Each row was made from one path, in order. Every step used is in the known rows, and no mark comes twice. Write each row's path.
In the rows, zero is written as 128.
Known rows
dapalo/retato/belel/nonob: [133 124 132  93 137 127 145 135 168 128 130 102 240 133 119 136 154 129
 121 127 159 135 134 141 145  94 121 121 161 100 138  66 137 132 137 107
 154 125 146]
retato/belel/nonob/dolom/girar/tukiv/lodel: [133  75 117  84  84 146 140 119 134 120 207 146 196 142 133 156 120 128
 125 136 123  97 173 121 107  99 146 121  96 124 113  86 131 129 117 156
 138 116 114]
gafil/retato/belel/nonob: [132 108 123  86 103 137 149 131 170 132 131  97 252 125 122 163 156 139
 118 138 148 129 130 123 124 100 129 120 120 130 143  51 132 131 124 111
 157 122 128]
rati/zadu/retato/belel: [120 126 123 141 106 124 159 127 170 140 154 133 130 123 127 146 130 108
 138 144 129 131 186 114 133 118 149 141 129 132 135 118 112 115 119 114
 147 121 141]
dolom/nonob/digun/vazam: [130 132 115 100 159 123  92 127 105 140  80 155  79 137 111 131 117 136
 137 116 103 172  97 130 106 126 113 121 153 131 133 197 122 162 135 141
 134 122 107]
zadu/retato/nonob/belel/gafil: [104 126 134 147 136 176 166 133 147 136 148  58 140 135  93 139 135 116
 127 128 147 148 140 131 170 192 134 134  99 116 140 150 168 124 143  90
 121 139 132]
dapalo/retato: [121 132 138 113 172 107 104 137 125 107 105 147 130 126 142 120 122 132
 134 106 148 134 135 141 155 144 125 132 183  89 146 124 134 122 153 108
 124 131 171]
lodel/tukiv: [132 137 125 119 226 136 105 143 151 117  85 140 150 126 158 123 101 128
 112 121 145 210  86 138 132 111 119 130 123 119 128 151 135 124 105 100
 128 125 119]
gudel/girar/tukiv/vazam/digun/nonob: [141 137 135 157 132 138  74 121  98 142 120 139  69 130 119 101 146 128
 138 163 111 109 141 119  97 120 116 147 121 150 122 146 118 124 116 163
 140 129 131]
gudel/girar/tukiv/vazam/digun: [143 157 124 123 131 131  81 114 142 138 143 134 117 133  88  96 129 136
 134 147 113  81 104 122  94  97 113 146 122 131 121 130 115 136 113 128
 119 113 159]
zadu/retato/nonob/gudel/girar/tukiv/lodel: [128  85 123 174  56 150 145 119 138 128 215 157 148 142 127  99 122 111
 131 125 107  62 178 116 132 128 149 129 107 128 120 122 116 121  92 110
 108 137 152]
lodel/tukiv/vazam/digun/nonob: [142 143 135 146 173 130  69 130 102 130  83 134  76 127 139 107 126 131
 130 157 124 147 135 120  92  85 122 144 124 149 125 151 123 118 131 183
 141 126 126]
gudel/girar: [144 137 131 143  88 135 124 131 130 143 150 140 102 127 127 101 146 127
 124 130 110  92 121 131 142 164 133 133 129 128 125 143  95 150  88  58
 120 133 126]
belel/nonob/gudel: [122 134 135  97 111 124 153 138 153 114  98  96 194 139 146  61 132 140
 112 100 127 129 101 138 176  92 115 101 144 121 145 103 113 127 122 126
 125 130 127]
belel/retato/nonob/digun/vazam/tukiv/lodel: [151 114 127 130 124  87 124 120 107 126 147 150 117 135 126 123 107 114
 133 124 110 121 145 129  96 125 165 126 133 126 122 137 124 136 137 160
 123 133 120]
girar/gudel: [104 133 119 112 112 146 118 123 128 131 156 150 142 136 147  65 100 150
 134 119 126 149 104 121 142 145 114 103 120 127 134 137 140 129 153 172
 129 119 139]
retato/nonob/digun: [105 149 130 174 155 113 124 136 119 116  90 156  95 138 140 124 103 129
 133 123 111 109  87 138 139  90 131 101 130 108 120 164 107 139 121  78
 106 131 126]
dapalo/retato/belel/nonob/gudel/girar: [149 136 144 139  55 113 154 137 137 135 163 109 129 132 122  48 168 128
 114 117 118  94 147 137 165 124 118 120 159 111 141 103  84 139  98  53
 125 146 148]
tukiv/vazam/digun/nonob: [136 142 134 142 148 131  74 126  96 133  89 134  73 127 135 111 130 133
 137 157 118 118 143 116  97  94 126 141 124 149 126 152 120 121 139 189
 141 124 129]
tukiv/lodel: [132  94 122 104  85 151 121 127 125 113 159 152 145 131 158 127  91 134
 129 124 115  72 172 115 122  91 166 120 113 126 127 141 115 136 137 145
 122 119 135]
belel/nonob/dolom: [129 146 128 101 149 145 148 134 129 113 105 111 192 127 143 196 146 131
 116 103 144 128  90 150 132  72 119 129 175 118 116  73 157 128 127 112
 137 117 110]
vazam/tukiv/girar: [154 132 129 129 181 121 131 127 111 126  90 131 128 102 116 104 162 124
 111 125 146  83 104 133 134 182 106 123 130 119 125 147 116 124 137  57
 124 134 115]
digun/nonob/dolom/girar/gudel: [112 126 120  93 113 121 127 125  96 129 154 145 116 143 160  99 122 151
 127 126 127 181 125 123 119 133 112 103 108 134 119 101 145 120 155 218
 137 120  96]
zadu/retato/nonob/dolom/girar/gudel: [104 131 114 125 121 116 150 125 120 131 160 142 139 149 149 112 126 137
 126 118 138 181 124 123 121 129 120 108 106 127 114  88 153 110 143 203
 119 122 110]
rati/zadu/retato/nonob/belel/gafil: [106 123 134 138 123 168 176 131 147 137 144  55 138 129  89 133 140 114
 126 131 141 145 133 129 179 181 138 140 101 120 144 117 176 134 151  83
 125 132 131]
vazam/digun: [140 165 124 110 173 113 106 124 131 133 102 145 122 130 122 116  93 143
 140 136 120 139 117 143 122  94 133 139 125 127 124 140 124 127 129 174
 121 115 150]
nonob/retato: [110 143 141 129  96 136 116 134 123  93 116 150 108 139 148 194 112 144
 129 109 146 128 122 138 123 123 114 121 149 141 131 152 110 123 121 133
 117 130 145]
zadu/retato/belel: [116 131 123 153 128 134 145 130 171 139 162 136 134 131 132 159 124 111
 139 142 139 133 197 119 119 133 145 133 124 128 126 163  99 102 110 120
 141 130 143]
digun/nonob/belel: [118 131 142 148 131 141 144 134  98 129 112  76  54 104 155 131 105 135
 134 124 132 138 193 123 162 174 117 132 101 145 160 166 150 110 125 176
 147 142 121]
vazam/tukiv: [136 169 129 123 236  83 119 126 139 132 107 135 141 130 116 129 111 121
 128 115 139 172  99 145 127 185 135 128 120 120 119 141 127 110 127 130
 129 129 110]
rati/zadu/retato/nonob/digun/vazam/tukiv: [138 169 131 164 230  57 126 121 125 148  92 139 111 133  88 126 128 105
 135 119 119 200  96 140 107 156 131 140 151 124 124 115 135 124 135 132
 126 132 112]
dapalo/retato/zadu: [137 110 135 139 116 113 131 134 154 129 136 148 133 119 139 135 114 129
 131 122 144 114  97 136 177 141 137 136 156 117 114  83 133 153 172  91
 105 130 159]
belel/nonob/dolom/girar/tukiv/vazam/digun: [143 155 120  89 155 121  94 116 144 129 126 117 162 140  93 131 137 139
 126 143 127 109  91 131  84  66 108 142 121 129 115  84 135 129 125 163
 127 105 137]
retato/nonob/dolom: [107 144 128 171 141 141 153 134 113 117 108 136 128 113 145 205 128 120
 127  99 141 130 104 137 127  92 135 141 160 116 101 108 160 118 125 113
 110 131 130]
retato/nonob/digun/vazam: [117 133 130 153 146 119 101 127 105 142  88 150 101 129 114 131 115 127
 137 123 110 171  97 127 104 119 121 125 166 122 127 162 125 153 135 127
 122 129 126]
belel/retato/nonob/dolom/girar: [124 119 120  87 136  86 151 134 112 118 106 127 134 135 153 189 146 123
 119 125 135 169 109 135 119 128 145 127 103 125 104  79 143 127 112 167
 120 122  73]
retato/zadu: [135 110 126 135  99 136 139 130 163 139 136 145 142 120 141 144 105 130
 128 134 130 113  81 128 168 141 144 130 115 142 103 103 124 161 150 100
 108 122 127]
nonob/gudel: [112 136 135 113 109 123 137 137 134 111 108 123 116 129 156  58 106 140
 124 101 116 128 124 129 169 119 124 107 138 124 143 158  93 120 124 131
 115 131 134]

Which path is each row?
[102 141 132 203 143 129 183 133 142 133 123  71 105 112 135 155 109 114
 132 109 150 135 181 123 168 163 132 139  97 129 147 137 168  99 109 146
 112 148 149] | zadu/retato/nonob/belel
[133 125 133  74  82  99 149 131 127 115 105  87  82 113 161 130 124 119
 137 124 120 123 119 142 170 200 135 132 126 140 164 159 151 137  98 154
 144 135 108] | nonob/belel/retato
[135 133 129 115 130 111 120 124 130 145 102 128 138 136 103 129 142 122
 132 135 108 169 113 129 108  89 116 129 181 129 144 109 123 156 137 123
 148 118 117] | rati/zadu/retato/belel/nonob/digun/vazam
[150 110 127 125 172 158 121 138 120 114  74 135 133  97 146 101 154 129
  98 131 150 109  94 128 139 129  95 125 131 120 132 153 123 134 119  41
 123 132 119] | lodel/tukiv/girar
[120 116 120 119  85 162 127 122 109 128 142 146 131 118 142  49 135 149
 121 125 133  96 105 117 144 151  92 100 128 125 136 140 134 134 160 126
 126 125 140] | tukiv/girar/gudel
[126 116 135 143  95 136 136 123 150 138 195 138 164 136 100  77 157 121
 128 124 121 113 124 141 161 179  95 130 141 111 134 110 115 129  83  60
 134 138 153] | dapalo/retato/belel/nonob/gudel/girar/tukiv
[147 158 128 117 118 126  96 117 149 134 140 113 146 138  86  71 140 137
 126 140 115  83  96 127 104  75 105 138 130 129 127 105 113 134 112 131
 120 115 159] | belel/nonob/gudel/girar/tukiv/vazam/digun
[114 119 128 111 124 180 140 130 165 140 176 105 160 147  92 144 145 114
 132 153 140 146 149 128 135 171 142 130 121 117 124 170 122 126 143  68
 141 127 127] | zadu/retato/belel/gafil
[128 118 120 124 124 161 123 128 115 124 133 145 134 116 149  44 132 145
 111 125 142 134  92 122 139 137  86 104 127 124 136 137 141 130 152 113
 126 127 136] | lodel/tukiv/girar/gudel
[116 137 129 170 156 117 109 127 114 143  90 149 100 136 114 140 122 118
 139 126 113 173 109 126 101 122 124 130 171 125 129 161 124 143 128 133
 119 131 128] | zadu/retato/nonob/digun/vazam
[133 155 136 141 157 135 117 131  75 119  97 145  68 116 153 184 123 131
 135 125 125 140 136 144 108  79 125 147 166 140 112 129 140 109 135 170
 137 125 117] | vazam/digun/nonob/dolom
[114 117 128  86  98 182 133 132 144 124 168 111 136 148  86 167 141 133
 128 139 144 144 135 134 132 159 127 121 111 123 121 183 123 143 154  78
 141 129 126] | dolom/nonob/retato/belel/gafil
[134 155 135 140 143 138 105 129  79 117 100 135  66 116 146 179 134 131
 131 128 124 116 131 132  94  68 122 147 169 142 112 130 136 112 138 163
 136 122 120] | tukiv/vazam/digun/nonob/dolom
[136 125 119  65 141  93 168 133 138 126 122 106 182 141 136 185 161 124
 113 130 138 171 136 133 119  88 137 129 113 128 116  26 137 125 121 159
 142 110  72] | rati/zadu/retato/belel/nonob/dolom/girar
[117  94 127  87  87 162 136 131 124 122 137  81 144 108 116 171 137 153
 126 131 134 129 134 109 130 192 136 131  86 145 171 107 145 123 148  96
 136 130 130] | nonob/belel/gafil/retato
[118 127 118 121 162  97 155 135 123 123 113 128 142 141 146 196 143 120
 119 121 143 175 132 131 112 118 142 129 103 124 101  80 140 111 112 164
 112 123  83] | zadu/retato/nonob/dolom/girar
[135 130 131 128 155 124  74 122 100 136 106 136  85 135 126 113 137 132
 136 165 118 137 142 116  91 114 118 141 104 149 120 135 124 120 127 201
 142 122 114] | dolom/girar/tukiv/vazam/digun/nonob
[156 117 128 111 133 103 125 121 121 131 166 138 155 137 115 122 107 124
 128 129 117 119 168 128  88  97 156 120 134 122 123 123 109 134 148 150
 139 127 122] | retato/belel/nonob/digun/vazam/tukiv/lodel
[121 137 141 141 112 124 106 129 109 120 110 125  76 130 139  44 122 137
 131 126 107 121 139 122 139 105 110 121 132 141 139 158  98 108 125 174
 127 135 139] | girar/tukiv/vazam/digun/nonob/gudel
[123  81 119 111  94 164 116 117 134 118 192 166 169 136 138 128  94 128
 135 127 113  77 158 118 123 127 147 125 102 125 122 136 128 131 118 139
 126 118 139] | girar/tukiv/lodel
[146 119 124 114 143 111 125 123 125 119 160 149 144 133 136 122  92 125
 128 120 122 101 162 127 110 122 167 123 108 123 119 135 116 121 140 153
 124 126 124] | vazam/tukiv/lodel
[160 132 121 122 185 111 120 124  95 134  76 140  95 108  98 104 165 126
 114 122 132 104  95 134 117 173  94 121 141 124 125 175 119 140 142  70
 127 136 103] | dolom/nonob/digun/vazam/tukiv/girar
[136  83 122 128  62 159 121 117 129 128 212 164 148 136 131 112 114 125
 131 133 104  60 165 119 124 136 146 129 104 127 122 131 115 140 101 107
 123 125 141] | gudel/girar/tukiv/lodel
[115 116 131  87 116 184 130 131 151 137 170 105 159 138  93 131 137 128
 129 152 136 144 131 130 139 169 140 125 116 111 123 169 121 144 156  67
 146 123 123] | retato/belel/gafil
[119 101 122 112  80 135 132 130 142 131 155 134 139 103 135 172 124 143
 135 143 133 122 178 102 103 136 146 129 102 140 143 125 100 113 129 114
 150 128 144] | gafil/retato/belel
[135 118 137  89  79 100 141 132 106 118  97  89  59 112 168 130 134 116
 140 135 117 132 135 139 167 202 134 134 123 149 165 165 154 131 101 175
 153 140  98] | digun/nonob/belel/retato
[130 135 122 125 131 132 129 119 109 132 143 143 130 118 128  45 136 143
 120 121 138 115  99 125 137 172  92 102 126 123 130 134 137 123 163 128
 127 129 132] | vazam/tukiv/girar/gudel
[139  83 125 122  51 156 137 120 136 124 209 144 177 142 129  89 124 127
 124 127 106  60 156 123 136 116 138 120 111 124 127 108 113 138 101 110
 123 128 139] | belel/nonob/gudel/girar/tukiv/lodel
[130 147 127 123 135 142 166 133 144 120 132 110 188 127 136 210 153 120
 120 114 150 131 130 145 121  68 124 133 176 121 116  81 144 112 121 111
 144 122 118] | zadu/retato/belel/nonob/dolom
[158 134 132 132 180 112 118 124  94 132  83 136 102 103 106 101 162 125
 114 128 133 101  98 133 115 172  97 122 154 121 128 158 110 135 143  63
 127 136 111] | nonob/digun/vazam/tukiv/girar
[153 117 116 108 153 101 113 121 107 128 145 156 111 140 117 122  98 126
 131 116 110 122 156 126  92 114 156 121 119 128 120 162 119 136 146 165
 127 125 114] | dolom/nonob/digun/vazam/tukiv/lodel
[114 109 125 153  60 154  94 119 149 127 165 115 140 124  98  98 170 127
 120 133 117  47  96  88 100 139 109 134 114 136 131 114 111 134 100  59
 113 127 152] | gafil/retato/nonob/gudel/girar/tukiv/vazam
[135 122 125  57 152  93 148 136 124 118 125 111 179 141 140 182 155 135
 113 124 150 171 137 140 116  98 128 122 129 109 116  51 134 123 132 155
 140 117  86] | dapalo/retato/belel/nonob/dolom/girar
[135 156 121 111 152 133  75 114 144 131 128 134 130 132  94 107 116 138
 137 145 120  95 100 122  93  89 114 144 121 130 122 135 123 130 126 152
 122 109 159] | girar/tukiv/vazam/digun
[136 142 135 144 166 124  91 128  91 136  87 147  76 127 145 118 114 133
 141 153 117 154 150 133 118 117 130 141 122 147 126 153 127 117 132 199
 142 129 125] | vazam/digun/nonob
[123 118 134 100  78 121 162 137 155 118 123  93 191 128 140  80 139 144
 115 112 129 126 134 125 157  91 120 104 135 128 153  89 100 118 124 123
 137 134 135] | gafil/retato/belel/nonob/gudel
[143 172 133 128 236  69 100 122 113 142  99 142 104 134  98 121 113 123
 134 118 119 196  92 146 100 174 123 127 151 122 124 158 116 127 137 136
 134 131 104] | nonob/digun/vazam/tukiv
[150 113 126 114 143 110 115 119 116 130 156 148 141 132 123 125  99 123
 130 121 119 129 163 122  92 130 161 131 128 128 123 135 121 129 147 170
 128 126 124] | digun/vazam/tukiv/lodel
[ 97 132 120 223 161 128 156 132 162 135 105 137 165 136 132 163 132  97
 134 120 147 141 131 122 141 135 151 140 120 121 113 119 155 105 102 120
  97 140 148] | zadu/retato/nonob
[121 135 112 101 148 137 160 134 129 129 110  79  75 114 127 139  99 140
 130  96 136 134 166 128 172 168 115 125  74 137 153 188 165 128 120 164
 133 132 119] | dolom/nonob/belel
[121 128 141 107  85 180 110 129 130 125 170 103 115 143  84 151 150 133
 130 161 140 127 146 124 106 130 125 131 127 129 123 167 111 136 163  95
 144 127 138] | tukiv/vazam/digun/nonob/retato/belel/gafil
[104 154 127 200 166 109 134 136 134 118  95 156  94 147 138 134 110 115
 135 125 116 114 107 136 135  92 134 107 132 113 122 164 108 120 108  80
 102 134 130] | zadu/retato/nonob/digun
[105 119 131 175 108 131 174 133 123 129 120  68 109  94 135 165 111 136
 129 109 145 127 172 112 157 167 131 135  81 137 159 106 168 109 121 142
 118 145 150] | gafil/retato/nonob/belel
[124 129 130 137 127 104 104 126 103 139  82 148  92 129 120 131 125 121
 139 128 105 169  85 132 108 132 124 128 172 125 133 162 129 158 126 134
 126 132 118] | belel/retato/nonob/digun/vazam
[110 116 124 155 108 107 147 132 138 126  89 131 147 124 145 148 138 104
 134 125 131 134  81 134 153 157 154 136 124 121 120 120 162 137 101 122
 112 139 128] | belel/retato/nonob
[ 98 136 132 193 117 116 168 137 149 120 107 120 131 135 147  80 122 114
 125  99 129 134 138 125 170 115 136 118 132 124 132 137 115  99 110 127
  94 144 151] | zadu/retato/nonob/gudel
[100 128 120 210 143 117 169 130 163 137  98 132 161 128 126 152 140  95
 132 121 137 137 120 119 154 116 155 149 122 125 119  70 165 118 113 115
 102 130 146] | rati/zadu/retato/nonob
[139 150 136 155 128 143 105 124  80 126 130 140  64 118 131 169 150 126
 131 133 119 108 128 134  95  92 112 153 165 142 109 125 133 116 118 137
 136 127 123] | gudel/girar/tukiv/vazam/digun/nonob/dolom
[156 112 135 122  60  99 154 128 138 139 129 107  77 109 151 136 115 120
 137 147 118 118 102 139 179 164 142 143 113 160 126 104 144 158 136 155
 125 135 117] | vazam/digun/nonob/belel/retato/zadu
[136  86 122 129  66 131 138 129 156 135 139 141 149 105 144 174 117 143
 127 136 129 107  89 110 146 148 148 134  98 160 122  61 126 150 152  98
 110 124 133] | gafil/retato/zadu
[123 138 143 148  71 134 109 129 120 118 151 137  75 126 128 175 127 135
 136 149 141 114 191 116  85  88 121 132 137 146 125 162  87 113 133 153
 147 134 153] | tukiv/vazam/digun/nonob/retato/belel
